What can hang from each mark:
zegod: lesi refi
deti: lesi refi
sesarot: fidon fomidag
lesi: refi zegod
fomidag: sesarot
fidon: refi sesarot
refi: fomidag lesi sesarot

Each row was made from one small tree. The marks that hang from a mark follow it in brackets, in alphabetical order. Every link used is in the known rows. Write each row's tree.
Known rows:
zegod{refi{fomidag{sesarot{fidon}} lesi}}: [ -8.9   0.8   9.9 -10.1  -8.4 -25.5  30.6  -2.7 -19.8 -25.6  23.9  -1.1
  18.9 -27.9  -8.7  12.1   5.6  -1.9 -10.8  33.9  30.7  35.5  14.2]
sesarot{fidon fomidag}: [ 29.3 -19.8  11.3   1.0  -6.8 -20.8  53.3 -11.8 -11.5 -29.7  18.0  -3.0
  19.7   9.1   5.3 -11.8   0.3  38.0  13.7  17.8   8.3   2.7  -9.2]
deti{lesi refi{fomidag sesarot}}: [  6.2 -11.9  23.5 -13.1 -10.0   1.5   2.4 -30.5 -12.2   4.0   4.0 -17.5
 -22.6  -5.7  -9.2   4.4  39.5  -4.8  -1.4 -23.0  69.2 -20.2  24.9]
fidon{refi{lesi}}: [  4.3  15.6  18.6   0.3 -42.7 -24.4 -14.4 -28.0   2.1  17.7 -33.0   4.0
  14.8 -48.0  -6.1  -6.2  -1.6  -0.1   3.1  30.2  45.1 -28.4  15.7]
refi{fomidag lesi{zegod} sesarot{fidon}}: [ -1.0  -5.7   1.7  -0.4   0.9   7.1  42.5 -17.4 -23.3 -33.9  48.5   8.8
 -14.3   4.2 -24.7 -31.3  11.7   8.2 -12.5   8.5  26.5  39.2  13.1]
fomidag{sesarot}: [ 15.1   8.8  20.5 -31.4  -3.4 -11.6  22.4 -24.4  15.7  -5.1  -7.7 -11.8
  28.8  -4.5  16.8  10.3  25.9   0.0  21.9  27.5  11.8 -23.6   6.7]
zegod{refi{lesi sesarot}}: [-37.4  23.2  13.7  25.6 -10.1  -3.7 -21.6 -13.4  -2.1  21.8  10.0  -9.2
   7.9 -35.1 -37.0 -13.2  18.4 -15.8   0.2  14.9  46.4  -5.7  -6.5]
deti{lesi}: [ 22.1   9.5  27.6 -19.3  -3.1 -15.8  13.5 -34.0  13.8  -8.5 -16.9   4.6
  26.1 -26.2  -3.6   4.6  22.1  -7.3  25.0   8.3  53.5 -41.0 -10.3]
refi{lesi sesarot{fidon}}: [-13.8  20.1   9.1  -1.8 -16.1 -12.1  27.4 -38.4 -10.1   6.7  29.6   9.9
  12.4 -16.0 -39.3 -26.2  22.3  16.9  -7.7  22.0  39.6   7.3   1.5]
zegod{lesi refi{sesarot{fidon fomidag}}}: [ -8.9 -10.6  -3.3  24.0  16.0 -10.0  41.2  -1.6 -16.6  -8.3  60.8  -4.2
  11.3   1.5   4.3 -10.9   5.7   9.2 -22.6  12.9  15.6  22.2 -19.4]
lesi{refi{sesarot}}: [-16.3   5.5  23.8   0.8   2.0  -5.9  -4.3 -18.4   3.0  18.7  -2.5  -6.5
  -8.1  -7.5 -22.8 -18.3  15.3  -5.3  11.7  15.3  28.9 -12.7  -0.7]
lesi{zegod{refi{fomidag sesarot}}}: [-15.9 -29.5  11.9  25.7  15.3  16.7  -0.5   9.6 -16.5 -28.7  33.0 -24.6
 -12.5  -3.5   4.8 -15.6  12.3 -21.4   2.4  -6.2   0.4  14.9   8.6]
fomidag{sesarot{fidon{refi{lesi{zegod}}}}}: [ 18.0  11.0 -12.2 -26.6 -25.6 -30.6  36.1 -17.6  -2.6 -16.9  -3.2 -13.0
  26.0 -24.2  16.3 -31.4 -12.1   9.7 -25.0  34.8  34.6  25.4   9.6]
zegod{lesi}: [ 24.3   6.3  17.5 -14.7   6.3  -6.2  15.8 -30.6  16.5   0.8  15.0  27.8
  29.6 -22.0  13.2  14.9  16.1 -14.2  13.0  31.2  21.7 -35.8  -6.1]
lesi{zegod{refi{fomidag{sesarot{fidon}}}}}: [ 11.1 -31.9   0.2  -9.9  14.3 -14.9  41.2  12.9 -20.4 -56.1  33.2 -22.5
  21.4  -6.8  31.3  -7.2  -4.7  -6.7  -8.1  20.2  -7.9  39.9   6.5]
sesarot{fidon{refi{lesi{zegod}}} fomidag}: [ 28.7  -7.2 -16.9  12.0 -26.8 -22.5  40.0  -3.0 -17.9 -28.0  -1.8 -10.1
   5.7  -8.3  10.2 -43.7 -30.7  31.1 -18.4  18.1  35.6  30.0  -6.2]
refi{sesarot{fomidag}}: [  0.4  -5.2  16.7  11.2   0.8  12.4  25.2 -17.4  -2.7  -2.0  18.5 -18.5
 -10.0  27.4  -6.5 -11.6  25.0  23.3  18.1  -5.2  15.1  -7.4  -2.0]
refi{lesi sesarot}: [-15.1  28.6  18.4   3.4 -12.0   3.2  -0.7 -35.7   4.6  19.6  11.1   6.8
  -0.4 -14.5 -39.7 -13.4  28.8   0.1   7.7  14.7  45.7 -14.4   1.4]
fidon{refi{fomidag lesi} sesarot}: [ -1.2  -3.1  33.9 -16.8 -24.2   3.1  15.2 -14.9 -44.4  14.8 -21.9   2.5
 -17.1 -20.5   8.8  27.2  12.0  -2.8 -14.4  18.0  54.4 -26.0  47.3]
sesarot{fidon{refi{lesi}} fomidag}: [ 15.2   0.8   0.0   8.6 -39.8 -33.4  33.9 -15.7 -19.8  -6.8  -5.7  -1.8
   9.2 -18.4  -4.2 -20.1 -17.4  36.2 -11.5  24.0  40.3  13.8   6.2]
zegod{lesi refi{sesarot{fomidag}}}: [-10.5  -4.3   4.0  25.9  19.3   8.3  13.1  -0.1  -4.1   3.7  39.4  -6.0
   0.5   2.4   7.8   2.1  13.9  -7.5  -6.9   4.4  23.7   2.3 -17.6]

Write each row's tree:
[ -4.3 -26.0 -12.7  34.7  13.2  -5.8  37.4  15.3 -24.3 -34.4  42.4 -37.5
   7.8  13.9   6.5 -47.0  -6.6  17.9 -13.7  -2.4   5.0  40.1 -23.6] => lesi{zegod{refi{sesarot{fidon fomidag}}}}
[-20.0 -23.4  13.8   7.2  17.8  -5.2  31.9 -10.8 -23.2 -15.4  72.1   9.9
   6.5 -19.8   0.8   7.8  17.0 -14.5 -21.6  18.6   6.4  16.6  10.1] => zegod{lesi refi{fomidag sesarot{fidon}}}
[-33.6  -6.3  15.2  19.9  -9.8  -9.7  13.0  -9.9 -30.9 -11.2  42.9   2.3
  -4.3 -27.2 -36.3  -8.9  12.0  -0.7 -16.2  16.7  30.7  28.8  12.4] => zegod{refi{fomidag lesi sesarot{fidon}}}
[  6.0 -16.6  10.8 -23.4  18.7 -18.9  47.4  -1.7 -10.7 -29.8  50.4  11.7
  29.7 -20.0  31.1  27.8   9.4 -14.0 -16.9  37.3   5.7  22.1  12.3] => zegod{lesi refi{fomidag{sesarot{fidon}}}}
[  0.5 -13.3   8.8   6.5  -2.6  -5.2  53.6 -19.6 -17.3 -15.4  38.1 -15.7
   0.5  22.8  -7.8 -21.7  18.8  41.8   1.4   4.6   7.2  14.3  -3.1] => refi{sesarot{fidon fomidag}}
[ 22.4  -1.3   2.9 -32.6 -25.1 -27.2  33.8 -21.2 -19.5 -10.2  10.0  -0.4
   3.5 -13.3  -4.0   7.4  15.2  13.9 -14.9  23.3  54.4  22.7  36.4] => deti{refi{fomidag{sesarot{fidon}} lesi}}
[  3.5  -6.7  17.6 -12.1  25.0  14.0  19.8  -8.3  -8.6 -26.2   6.6  -5.9
 -34.5   8.8 -10.1 -22.9  12.3 -17.9   3.3 -13.4  58.0  19.8  -3.3] => deti{lesi{refi{fomidag sesarot} zegod}}
[ 17.8  -9.6  27.1 -15.0  19.1  -2.6  15.9 -11.3  -0.8 -11.4  13.8  37.2
  -9.2 -15.0   6.2  19.8   0.9 -23.5  13.0  28.5  27.0  -3.8   8.4] => zegod{lesi{refi{fomidag}}}
[ 13.4  -5.8  36.1 -21.4   8.0 -13.0  13.7 -13.6  -3.5 -21.0 -18.9  14.2
 -11.7 -17.6 -12.0  12.9   6.2 -14.2  21.8   9.9  59.3  -8.2   2.2] => deti{lesi{refi{fomidag}}}
[-22.4   0.9  26.1   3.1 -31.8   2.6  -5.4 -26.4 -16.4  15.6   4.3   0.0
 -28.7 -19.9 -20.3  -1.1  18.6  -2.5  -8.3   8.4  37.6  -1.8  41.5] => fidon{refi{fomidag lesi sesarot}}
[ -2.7 -19.3  15.9   0.9  19.8  16.2  10.8   1.0 -13.6 -24.1  17.9  -8.5
 -34.4  13.8  -5.1 -25.1   5.6 -13.2   7.0   1.4  15.5  22.4   9.0] => lesi{refi{fomidag sesarot} zegod}
[-34.5   3.5  22.9  23.9  -5.5   5.6 -11.1  -7.8 -16.8   1.3  22.6   0.1
 -14.4 -24.2 -33.4   2.8  19.7 -17.7  -0.1   5.2  36.7   7.6  14.7] => zegod{refi{fomidag lesi sesarot}}
[-19.6   4.1  12.4  13.7  15.2   1.7  -6.5 -14.5   3.5  16.3  36.2   1.5
  18.6 -28.5   0.5   3.0  21.7 -29.8  -7.3  17.0  23.2 -19.8 -10.3] => zegod{lesi refi{sesarot}}
[-11.4  12.8   9.3  16.4 -32.8  -1.8   6.7 -18.1 -10.6  21.2  -3.6 -15.5
 -20.7  -0.6 -15.1 -19.9   8.8  22.3  -6.9   2.8  47.7   1.0  10.3] => fidon{refi{lesi sesarot{fomidag}}}
[ 18.9  -0.7  -3.4  -7.9  -3.0   0.6   0.4 -25.7   3.1   0.0  -4.6 -31.2
  -3.3  -7.5   2.8 -34.5  23.4 -10.9 -10.8 -22.6  71.7 -16.5  -7.1] => deti{lesi{zegod} refi{sesarot}}
[  2.4   5.9  -7.5  19.9 -18.3   9.8  15.4  -8.1  -9.8   0.1  -2.0 -22.6
 -23.7   9.9  -1.8 -42.2  -3.5  16.9 -15.1  -2.8  44.2  20.5   0.9] => fidon{refi{lesi{zegod} sesarot{fomidag}}}
[ 29.6 -13.5  17.8 -16.7  19.8  -2.4  20.7  -2.9  -2.7 -43.0 -14.2   3.8
 -15.8  -7.1   2.9 -12.2  -5.7 -19.9  13.6   3.1  56.2   8.9  -7.8] => deti{lesi{refi{fomidag} zegod}}
[  7.8  -6.0  -2.7   7.5 -10.2  15.9  -5.4 -15.3 -17.4  -2.7  14.1 -12.0
 -32.3  -0.4 -16.8 -25.1  16.7  -7.9 -14.7 -10.2  55.1  15.5  24.4] => deti{refi{fomidag lesi{zegod} sesarot}}
[ 10.7 -18.4  28.4 -32.7 -20.1 -14.0  18.1 -13.4  -3.0 -10.9 -11.3 -17.9
   2.2 -10.5  32.5  21.8  13.4  -1.1   6.0  21.8   3.6 -11.0  45.6] => fidon{refi{fomidag{sesarot}}}
[  5.7 -19.8  22.7   8.8  14.5  -3.3   2.3  -1.4  -5.1 -18.1  29.1  20.2
  14.0 -32.8  17.3  29.0   8.0 -33.5   6.1  22.3  12.3 -13.2   7.5] => zegod{lesi refi{fomidag}}
[ -3.6 -11.2   8.6   7.9   4.2 -16.2  43.3  -8.5 -19.3  -8.2  23.6 -12.6
 -14.9  21.2 -16.4 -31.3  -0.4  33.1  -1.1  10.9  21.8  30.1 -11.5] => lesi{refi{sesarot{fidon fomidag}}}
[ 17.7  -8.0  14.9 -45.8  22.1 -20.2  60.8 -11.2  -7.3 -25.5  33.7  27.0
   4.7   0.2  18.3  16.9   2.9  -6.9  -8.4  45.4  20.6  29.6  13.0] => zegod{lesi{refi{fomidag{sesarot{fidon}}}}}
[ 21.6  -1.5  -3.6   0.0 -13.1  10.6  30.7   4.3 -36.0  -0.3 -25.5 -21.5
 -14.1   9.5  25.6 -13.0 -10.8  13.5 -22.0   4.7  62.3  -2.0   4.8] => fidon{refi{lesi{zegod}} sesarot{fomidag}}
[ -2.5  -1.6   7.5   3.8  14.2   5.0   3.0  -5.8   1.3  -2.8   4.2 -14.8
 -11.5   3.4  -8.5 -42.6   1.1 -11.0   5.5   9.0  23.8   5.9 -10.9] => lesi{refi{sesarot} zegod}
[ -9.4   0.3  24.2  21.2  -9.3  -9.2 -13.6  -2.2 -12.6 -11.4   2.0  10.9
   3.3 -39.8 -19.9  14.0   2.0 -18.8  11.6  19.8  38.0  -1.3   9.4] => zegod{refi{fomidag lesi}}
[ 23.8 -25.6   7.6   5.3 -30.1 -33.1  40.3 -12.3 -17.8 -17.2  -2.9 -18.2
  13.5 -10.2  21.8 -15.2 -11.4  39.3  -1.8  18.9   6.9  -1.1   8.6] => sesarot{fidon{refi} fomidag}
[ 18.2 -18.6  -0.2  -2.0 -26.1 -19.7  27.2 -10.7 -26.8 -36.6   7.6   7.5
  -0.4 -29.5   5.2 -23.8 -17.9   7.0 -17.5  23.2  24.9  28.0  25.0] => sesarot{fidon{refi{fomidag lesi{zegod}}}}
